Known rows, with every step that occurs
b c y h m x: 23.2, -14.5, 18.3, 1.5, 51.7, 37.6, 5.1, 3.3, 20.8, -31.4, -38.6, -2.5, -30.4, -58.0, -15.0, -12.1, -7.7, 26.2, -2.2, -10.2
y h: -9.8, 8.0, 6.0, 3.1, 14.2, -2.1, -10.3, -6.2, 15.9, 1.5, -13.4, -4.3, 6.4, -25.3, 24.5, -7.6, -4.8, 17.4, -1.5, -12.6
x m c: -0.5, -3.4, 15.6, 3.6, 58.1, 6.2, 10.2, 7.0, 10.5, -11.1, 15.5, 10.1, -18.6, 15.1, 43.9, -27.6, 7.7, -1.3, -0.4, 12.4
m c: 14.0, 6.9, 1.5, 6.7, 27.8, 3.8, 2.5, -1.4, -0.7, -7.0, 1.2, 8.5, -4.1, 2.3, 39.9, -13.5, 2.8, -8.3, -4.2, 12.8
c y h: -18.5, 5.7, 4.5, 12.4, 5.8, 25.4, -4.7, -10.2, 17.8, -11.5, -9.8, 0.0, 1.2, -43.6, 12.7, -14.1, -1.5, 22.1, -4.1, -12.4
x m h y r: -16.4, 5.0, 30.3, -22.1, 53.8, 2.8, 6.8, -12.4, 12.8, -10.7, 33.2, -5.3, -47.9, -13.2, 0.5, -9.7, -19.9, -2.7, -0.1, 13.1
b c y r: 9.3, 4.6, 16.8, 6.5, 0.5, 43.0, 3.3, -23.0, 11.8, -29.8, 32.9, 3.4, -33.6, -37.0, -42.3, 0.5, -27.7, 21.0, -11.7, 19.1
x m c y r b: -25.3, 0.0, 27.5, 34.0, 50.0, 17.2, 21.2, 11.9, 17.4, -15.7, 41.9, -3.6, -31.8, -38.0, 33.0, -25.6, 5.4, 5.6, -9.1, 21.7
b h y r m: -14.2, -6.6, 25.7, -13.8, -3.3, -6.0, 6.6, -4.9, -35.4, -7.7, 16.8, -6.7, -21.9, -26.9, -40.4, 36.3, -25.5, -32.8, -12.7, 24.0
m c y r b h: -8.3, 4.7, 23.6, 36.8, 22.8, 20.5, 8.4, 16.3, -11.4, -11.8, 5.4, -1.6, -14.4, -56.5, 16.8, -4.4, -12.3, -27.3, -16.8, 31.6
h y r b: -17.1, 1.4, 15.7, 2.2, 7.5, -7.4, 9.2, 4.9, 13.3, 1.3, 28.7, -14.0, -18.5, -38.1, -12.6, 15.2, -0.8, -8.5, -8.5, 8.1
h m x: 25.9, -15.3, 4.9, -8.5, 33.1, -8.0, 11.9, 14.0, -0.1, -5.3, -23.1, -12.3, -20.4, -9.1, -20.8, 2.4, -0.2, -9.3, 11.2, -7.3
c y h m x: 6.8, -10.4, 9.7, 3.5, 38.5, 17.5, 6.7, 3.0, 17.1, -17.7, -32.8, -11.9, -19.4, -52.8, -7.3, -12.1, -2.0, 13.0, 7.2, -18.5
r b h m x: 8.7, -26.9, 19.1, 13.4, 40.6, -14.1, 12.8, 56.2, -20.6, 5.1, -57.3, -16.3, -9.1, -34.6, -8.9, 10.3, 5.6, -35.7, 2.9, 1.6
b h: 2.0, -5.3, 10.7, -0.4, 2.7, 7.2, -5.7, 12.5, -18.1, -0.3, -21.6, 2.4, 1.6, -6.0, -11.7, 7.1, -13.8, -26.1, -1.9, 10.0
h y r: 0.8, 8.5, 11.6, -18.9, 2.6, 5.7, 1.3, -24.0, 15.1, -9.7, 39.7, -8.0, -28.0, -17.7, -36.4, 14.3, -20.3, -8.5, -2.5, 9.6
b h m c y r: 26.5, -5.5, 33.1, 8.5, 33.9, 48.1, 8.2, -3.5, -3.3, -27.0, 23.9, 1.8, -31.5, -34.9, -14.6, 8.8, -30.7, -38.9, -15.8, 30.2
r b: -17.6, -7.6, 4.1, 22.1, 5.3, -12.8, 6.8, 29.5, -1.9, 10.5, -11.7, -6.0, 9.0, -20.0, 23.3, 0.5, 19.6, -0.1, -6.2, -1.8
h y: -0.6, -3.6, 3.1, -18.1, 6.9, 8.6, 3.5, -4.1, 9.7, -8.0, 5.6, 3.7, -10.1, -4.9, -12.7, 6.5, 4.6, -11.7, -2.1, -1.2
r b h m: 1.0, -28.6, 27.8, 16.2, 24.8, 8.0, 9.2, 51.8, -13.5, 6.4, -27.0, -6.4, 4.0, -23.8, 3.2, 21.5, 7.5, -38.0, -15.2, 6.0

Rows
-16.1, 8.0, 16.3, 5.9, 8.6, -26.0, 4.9, -9.9, -40.9, 1.5, 11.1, -11.8, -19.1, -24.8, 18.6, 13.7, -19.1, 3.3, -9.7, 20.4 : y r m h
24.9, -17.5, 23.4, 9.5, 38.3, 51.0, 9.9, 16.8, -8.4, -24.7, -10.3, 12.7, -14.8, -22.0, 9.0, 0.4, -4.9, -42.3, -17.0, 20.0 : b h m c y
-15.5, -1.4, 15.9, -13.1, -6.0, -12.3, 11.6, -16.6, -17.1, -7.7, 38.4, -9.5, -24.0, -20.6, -28.0, 30.5, -11.3, -5.8, -10.5, 15.1 : h y r m
-1.3, -3.7, 5.2, 12.6, 18.4, -14.0, 12.6, 5.1, -34.3, -5.4, -1.7, 6.3, 0.0, -1.3, 48.3, 2.4, 12.3, -7.1, -11.9, 18.1 : r m c
-6.3, -18.9, 35.6, 23.9, 11.2, 32.3, 13.6, 27.4, -4.5, -9.5, 10.8, -13.1, -18.5, -55.9, -31.5, 22.5, -13.3, -30.3, -18.3, 17.0 : c y r b h m
-2.8, 3.1, 28.3, 0.5, 42.0, 7.4, 3.6, 9.2, 3.5, -11.0, 0.9, -2.4, -34.6, -50.7, 12.6, 5.6, -10.3, 3.8, -19.2, 20.3 : m h y r b c
0.1, 0.0, 27.7, -7.0, 23.5, -2.4, 8.7, -6.6, -36.2, -15.0, 17.5, 1.3, -25.1, -25.5, 0.2, 22.8, -21.0, -41.0, -17.6, 36.4 : b h y r m c
-10.5, 9.0, 12.8, 36.5, 20.3, 14.4, 13.5, 4.2, 6.2, -11.6, 27.2, -4.1, -16.5, -51.6, 29.3, -10.6, 2.1, -1.5, -13.9, 22.5 : m c y r b
-1.0, -3.0, 23.9, 0.4, 21.0, 12.6, 6.6, 5.6, 17.2, -13.1, 23.5, -3.9, -28.8, -41.7, -21.2, 15.0, -6.4, 5.7, -17.5, 16.3 : h y r b c
-3.0, 2.7, 6.7, -18.4, 28.7, 3.7, -0.1, -0.5, -4.5, -5.1, -15.4, 5.0, -16.5, -13.4, 20.8, -1.9, 1.3, -13.9, -4.5, 2.9 : m h y
6.0, -8.0, 27.1, 30.7, 36.4, 29.2, 21.3, 13.8, 12.7, -16.0, 34.0, -6.8, -24.0, -49.0, 20.8, 2.7, 3.1, -13.1, -20.6, 19.8 : h m c y r b
-4.2, -23.3, 30.0, 26.8, 40.9, 46.4, 8.6, 28.9, 26.2, -20.2, -21.3, 1.6, -7.1, -66.0, 21.4, -0.1, 14.5, 24.0, -26.3, -7.2 : r b c y h m
-6.3, 3.6, 4.3, 2.6, 3.6, -43.2, 12.4, -8.1, -35.3, -1.0, 3.2, -23.4, -26.5, -27.8, -27.4, 11.5, -17.6, 7.8, 9.5, 11.8 : y r m x
10.8, -14.5, 28.6, 12.1, 36.9, -17.4, 10.4, 35.9, -14.9, 3.7, -22.1, -27.7, -26.8, -47.4, -33.0, 17.9, -20.2, -32.9, 1.4, 10.8 : y r b h m x
-7.8, 6.2, 23.0, 11.4, 45.3, 30.2, 14.0, -18.5, 18.7, -26.0, 54.2, 2.7, -41.6, -17.3, 9.3, -26.2, -14.7, 5.9, -3.2, 22.6 : x m c y r
-14.9, 0.7, 23.4, 20.0, 3.2, -9.7, -0.5, 22.5, -14.0, 8.0, 1.5, -14.4, -5.7, -40.2, -11.8, 15.2, -19.0, -22.6, -9.2, 18.2 : y r b h
31.6, -10.8, 15.3, 0.2, 43.7, 17.2, 8.9, 8.1, 5.9, -11.9, 7.2, 6.3, -10.4, 4.1, 31.8, 1.0, 5.3, -20.3, -11.2, 10.1 : h m c
-18.8, 2.3, 20.3, 15.6, 63.5, 31.2, 4.3, -5.3, 28.6, -23.7, 6.5, 10.0, -17.7, -29.0, 57.9, -41.4, 6.5, 20.3, -4.0, 0.9 : x m c y h
-20.8, -5.9, 17.1, 32.4, 25.1, 32.0, 1.8, 18.8, 19.7, -15.9, -27.9, 4.5, 0.9, -68.1, 28.5, -14.3, 12.5, 36.0, -19.5, -4.0 : r b c y h
-19.2, 7.5, 20.0, 3.0, 29.1, -12.5, 5.3, 10.7, 0.2, 3.2, 5.8, -13.1, -22.8, -47.4, 20.3, 6.6, -4.3, -11.4, -11.0, 12.1 : m h y r b
7.6, -9.0, 19.0, -2.9, 30.0, 12.7, -2.5, 3.0, 22.5, -3.2, -7.2, -7.0, -1.6, -22.2, 16.9, 5.6, -3.9, 5.8, -8.0, -15.0 : y h m
